What can hang from each mark
F: N V
E: B
U: J N
S: V
J: C R U Z
Z: V
V: B S
C: J
N: F Z
L: Z
B: E V
Y: C

Every row comes from one small tree of marks. Brackets hold a mark, then the marks that hang from it, in alphabetical order. Every link used is in the known rows. Which tree was each row made from?
Known rows
[L [Z [V [B E] S]]]: [ 0.05 -6.06  0.32 -0.65 -2.69  2.45  0.69 -1.42  0.07 -1.01 -3.08 -2.11
 -0.02 -3.38  1.68  0.85  1.90 -0.98  1.77  3.32  0.50  1.21 -0.91  1.51]
[S V]: [ 0.61 -5.77 -0.90  0.51 -2.18  1.82  1.19 -0.48 -0.17  0.41 -3.39  0.06
 -0.25 -3.08  3.69  2.38 -0.01  2.07  3.34  2.61 -0.49  1.12 -1.26  1.22]
[F N [V B]]: [-0.02 -5.49 -0.73  0.21 -3.03  2.64  2.00  0.75  0.37 -0.92 -3.75  0.17
  0.91 -1.80  2.52  2.55  2.22 -0.75  5.12  3.29  0.76  1.75 -1.74  1.52]
[B E V]: [ 3.73 -4.33 -1.66  0.94 -1.95  2.64  2.52 -1.24 -0.58  0.20 -4.13 -1.42
 -0.70 -3.49  2.26  1.19 -0.69  0.48  2.79  2.61  1.11  1.43 -0.28  3.52]
[L [Z [V [B E]]]]: [ 0.91 -5.99 -0.24  0.22 -2.47  2.40  0.87 -1.56 -0.24 -0.65 -4.02 -2.23
  0.02 -4.03  2.11  0.83  0.40 -0.43  2.36  3.06  1.04  1.51 -1.37  2.80]
[U N]: [-1.31 -5.55 -1.53  1.37 -2.57  2.28  2.68  0.21 -0.21  1.39 -3.42  0.86
 -0.59 -2.93  1.62  1.82  0.81  0.82  2.05  2.01  1.62  1.86 -1.94  2.28]
[E [B V]]: [ 2.14 -5.46 -0.90 -0.44 -2.07  2.93  2.40 -0.02  0.14  0.02 -3.61 -2.18
  0.82 -2.89  1.18  1.82 -0.90  2.07  2.91  2.46 -0.05  1.07 -1.72  2.44]
[N [Z [V B]]]: [-1.47 -6.20 -0.34 -0.73 -1.51  2.73  2.37 -1.54  0.18  0.59 -4.73 -0.70
  0.15 -2.24  0.68  1.99 -3.09  1.42  3.68  2.63  1.11  1.65 -1.54  1.83]
[S [V B]]: [ 0.23 -5.95  0.16 -0.09 -2.58  1.04  1.37 -0.71  0.39 -0.35 -3.44 -0.60
 -0.04 -3.14  3.29  2.58 -0.06  1.30  3.42  3.20 -0.90  0.94 -1.08  0.93]
[L Z]: [-0.36 -5.82 -0.73  0.63 -2.25  2.36  1.63  0.60 -0.69  0.52 -3.66 -0.73
 -0.67 -4.10  1.70  1.06  2.53  0.17  1.88  2.63  0.55  1.63 -2.01  2.12]
[C [J R [U [N [F [V S]]]] Z]]: [-0.35 -4.86  1.34 -1.64 -1.83 -1.43 -2.19 -1.38 -0.95  1.43 -1.81  5.23
  0.88 -0.16 -0.65  3.23  0.58  1.41  2.99  2.43 -0.31  1.99 -1.61 -1.21]
[C [J R [U N] [Z [V [B E]]]]]: [ 1.30 -4.35  0.97 -1.57 -2.00 -2.92 -1.81 -2.78 -0.60  0.95 -2.91  2.74
  0.38 -1.35  0.98  2.86 -2.37  1.49  2.59  2.86  0.64  2.37 -1.76  0.78]
[V S]: [-2.20 -5.75 -0.72 -0.36 -2.54  2.43  2.75  0.54  0.32  0.19 -2.88 -0.13
 -0.77 -2.20  1.62  1.69  1.97  0.53  1.95  3.21  0.23  1.49 -1.11  0.42]
[Y [C J]]: [-0.31 -5.41 -0.83  0.90 -1.87  1.57  1.96 -1.08 -1.64  0.87 -2.89  1.20
  0.78 -3.32  2.38  1.46  3.27  2.16  2.80  2.52  2.53  1.58 -2.01  1.45]
[L [Z [V B S]]]: [-1.36 -6.45  0.19 -0.83 -2.80  2.15  1.14 -0.88  0.48 -0.59 -2.56 -1.90
  0.27 -3.37  1.15  1.25  3.05 -0.65  1.63  3.09 -0.16  1.14 -1.50  0.72]
[U J N]: [-2.20 -5.90 -1.58  1.72 -2.52  3.21  3.19 -0.13 -0.69  1.78 -3.24  1.09
  0.08 -2.44  1.71  1.97 -1.14  0.18  2.31  2.01  2.74  1.56 -1.66  1.56]
[J C R U [Z [V B]]]: [-1.00 -4.51  0.27 -3.12 -2.45 -4.76 -0.69 -2.44  1.10  0.90 -3.22  0.40
 -0.74 -1.91 -0.38  4.44 -3.66  3.69  0.26  3.03 -1.02  3.66 -2.99  1.01]
[N F [Z [V B S]]]: [-2.72 -6.80  0.60 -0.90 -1.44  3.66  1.03 -2.39  0.53  0.75 -4.60  0.70
  0.23 -1.35 -0.82  1.63 -3.52  1.43  4.04  2.31  0.23  1.48 -0.51  0.37]
[J R [U [N F]] [Z V]]: [-0.62 -5.05 -0.93 -0.81 -1.71 -1.64 -1.84 -2.40  0.66  2.23 -3.77  2.64
 -0.54 -1.51 -0.50  3.00 -2.59  3.38  2.05  1.16 -0.33  3.51 -2.47  1.36]
[C [J Z]]: [-0.09 -5.74  0.77 -0.08 -1.60 -0.01  1.36 -0.20 -1.37  1.31 -3.50  2.47
  0.28 -2.18  1.42  2.01 -1.62  1.77  3.42  2.96  0.46  1.50 -1.54  0.59]
[U [J C [Z V]] [N F]]: [-2.39 -6.53 -0.39  1.08 -2.04  1.15  0.91 -2.90 -0.49  2.99 -3.64  2.68
  0.59 -1.87 -0.75  2.99 -6.95  2.93  1.70  0.99  1.93  2.44 -1.79  1.51]
[N F [Z V]]: [-1.50 -6.58 -0.96  0.50 -0.85  4.31  1.08 -2.30 -0.32  1.82 -5.51  1.12
  0.12 -1.97 -0.05  1.43 -5.10  2.68  4.49  1.55  1.10  1.94 -1.15  1.96]
[V [B E] S]: [-0.90 -5.47  0.63 -0.78 -2.84  1.88  2.31 -0.37  0.48 -1.22 -3.58 -1.20
 -0.85 -2.34  1.74  1.39  0.70 -0.74  2.20  4.12  0.67  1.36 -0.19  1.02]
[U [J C R Z] N]: [-2.78 -5.02  0.08 -0.68 -2.39 -1.27  1.53 -0.85 -0.28  2.32 -2.55  2.61
 -0.42 -2.35 -0.23  3.69 -4.49  2.33  0.04  2.01  1.99  3.32 -2.65  1.24]
[C [J R [Z V]]]: [-0.37 -5.41  0.47 -1.29 -1.65 -0.83  0.11 -1.49 -0.56  1.06 -2.75  2.29
  0.81 -2.13  1.43  2.37 -2.72  2.36  3.01  2.91  0.55  2.44 -2.09  0.53]

Write each row's tree
[ 1.20 -5.51 -0.38 -1.30 -2.27  2.97  2.18  0.10  0.47 -0.36 -2.67 -2.05
  0.75 -2.23  0.81  1.83  0.65  1.59  2.34  2.77 -0.65  0.77 -1.26  1.17] : [E [B [V S]]]
[-2.10 -6.76  0.31  0.66 -1.94  3.30  1.19 -0.78 -0.71  1.50 -2.84  3.16
  1.17 -0.86 -0.71  2.41 -1.79  0.50  3.33  1.64  1.69  1.48 -0.89 -0.03] : [U [J Z] [N [F [V S]]]]
[-1.52 -4.58  0.97 -2.40 -2.06 -1.03 -1.01 -2.32 -0.34  1.20 -1.92  3.10
  0.59 -0.53  0.13  3.01  0.00  0.74  2.50  2.89  0.34  1.61 -1.74 -1.05] : [C [J R [U [N [Z [V B S]]]]]]
[-0.27 -4.64  0.76 -0.67 -1.63 -2.36 -1.93 -1.56 -0.94  2.43 -3.15  5.06
 -0.11 -1.23 -0.19  2.84 -1.75  2.43  2.79  2.01 -0.13  2.58 -2.00  0.03] : [C [J R [U [N F]] Z]]
[ 2.75 -4.38 -1.04  0.02 -2.17  2.71  2.31 -1.13 -0.20 -0.21 -3.09 -1.26
 -0.79 -2.76  1.85  1.22  0.98 -0.12  2.11  2.90  0.52  1.06  0.23  2.09] : [B E [V S]]
[-0.60 -4.65  0.45 -2.01 -2.00 -2.49 -1.63 -1.99 -0.42  1.68 -1.50  3.60
  0.40 -0.67  0.51  3.14  0.13  1.92  1.80  2.40 -0.23  2.19 -2.11 -0.88] : [C [J R [U N] [Z [V S]]]]
[-0.58 -5.07  1.06 -1.24 -1.66 -1.24  0.53 -0.22 -0.83  1.10 -2.97  2.95
  0.11 -2.29  1.19  2.37 -1.78  2.00  2.74  3.20  0.38  2.45 -1.99  0.42] : [C [J R Z]]
[-2.34 -5.55 -0.37 -1.40 -2.11 -0.81  1.35 -1.93  0.14  1.55 -3.00  0.83
  0.18 -2.30  0.55  3.54 -6.09  3.09  0.84  2.63  1.45  3.29 -2.53  1.12] : [U [J C R [Z V]]]
[-3.19 -6.28 -0.01 -0.32 -1.94  1.55  0.07 -2.17  0.49  2.02 -2.70  2.86
  0.55 -1.33 -0.59  2.37 -3.95  1.65  2.05  1.37  1.36  2.78 -1.42  0.03] : [U [J R [Z [V S]]] [N F]]
[-2.77 -5.32  1.38 -3.40 -2.71 -2.78  0.63 -1.85  1.51  0.12 -2.17  0.23
 -0.28 -2.15 -0.54  3.78 -3.09  2.77 -0.13  3.35 -0.68  3.31 -2.30  0.28] : [J C R [Z [V B S]]]
[-2.96 -5.49  0.19 -0.29 -1.67  2.71  0.74 -2.00 -1.07  2.32 -3.22  3.96
  0.95 -1.32 -1.50  3.51 -5.79  1.74  2.38  1.62  3.06  2.58 -1.99  1.10] : [U [J C R] [N [F V] Z]]
[-1.48 -4.39 -0.13 -3.45 -2.24 -3.98 -1.01 -2.13  0.94  1.23 -2.22  1.17
 -1.00 -1.19 -0.38  4.29 -2.15  3.86 -0.39  2.80 -1.17  3.56 -2.71  0.03] : [J C R U [Z [V S]]]
[-0.65 -4.76 -0.19 -0.63 -1.33  0.22 -1.88 -3.02 -1.08  2.57 -3.31  4.42
  0.56 -0.92  0.06  2.57 -2.78  2.23  3.61  1.74  0.89  2.10 -1.90  0.26] : [C [J R [U [N F [Z V]]]]]
[-0.86 -4.66 -0.32 -0.75 -1.72 -2.14 -1.39 -1.04  0.36  2.26 -4.00  3.31
 -1.35 -1.67 -0.81  3.01 -1.56  2.96  1.79  1.45 -0.43  3.56 -2.33  1.26] : [J R [U [N F]] Z]
[ 0.27 -4.65 -1.29  0.94 -2.01  0.02  0.56 -1.55 -1.80  1.71 -2.54  2.32
  0.44 -2.56  1.86  2.14  4.58  2.21  2.20  1.85  2.28  1.60 -2.40  1.23] : [Y [C [J [U N]]]]
[-0.59 -4.33 -0.68 -2.60 -2.07 -4.00 -0.85 -2.25  0.62  1.60 -3.18  1.01
 -0.95 -1.83  0.07  4.27 -3.71  4.39  0.23  2.52 -0.65  3.82 -3.18  1.33] : [J C R U [Z V]]
[-1.50 -4.81  0.51 -1.94 -2.44 -4.07 -1.87 -3.37  1.05  2.01 -3.38  2.44
 -0.51 -1.62 -1.75  4.27 -4.60  3.82  0.45  1.76 -0.62  3.76 -2.75  1.16] : [J C R [U [N F]] [Z [V B]]]
[ 2.03 -5.22  1.55 -0.03 -1.78 -0.63 -1.55 -2.09 -1.71  0.92 -3.76  3.92
  1.03 -0.75  0.05  2.59 -1.70  0.72  4.41  2.64  0.72  1.21 -0.83  0.63] : [C [J [U [N [F [V [B E]]]]] Z]]
[ 0.04 -4.54 -0.18 -0.39 -1.04  0.82 -1.36 -2.49 -1.98  1.74 -2.76  4.39
  1.37 -1.55 -0.23  2.64  2.43  2.65  3.51  1.48  2.61  2.21 -2.34  0.75] : [Y [C [J R [U [N [F V] Z]]]]]
[-1.54 -3.89 -1.13 -1.85 -2.01 -1.78 -0.55 -2.52  0.00  2.42 -3.02  2.13
 -0.93 -1.61 -0.43  4.12 -3.11  3.38  0.35  1.77  0.97  3.33 -3.15  1.69] : [J C R [U [N [Z V]]]]
[-0.30 -5.32  0.44 -0.98 -2.02 -1.73 -0.44 -2.67 -0.83  1.03 -1.79  2.04
  1.07 -1.59  0.43  2.65  3.95  2.29  1.83  2.01  1.09  1.59 -2.02 -0.17] : [Y [C [J [U N] [Z [V B S]]]]]
[-1.13 -4.65 -0.47 -1.37 -2.08 -3.38 -2.06 -3.17  0.53  2.69 -3.29  3.08
 -0.74 -1.57 -1.34  4.11 -4.69  4.48  0.37  1.24 -0.29  3.93 -2.93  1.47] : [J C R [U [N F]] [Z V]]
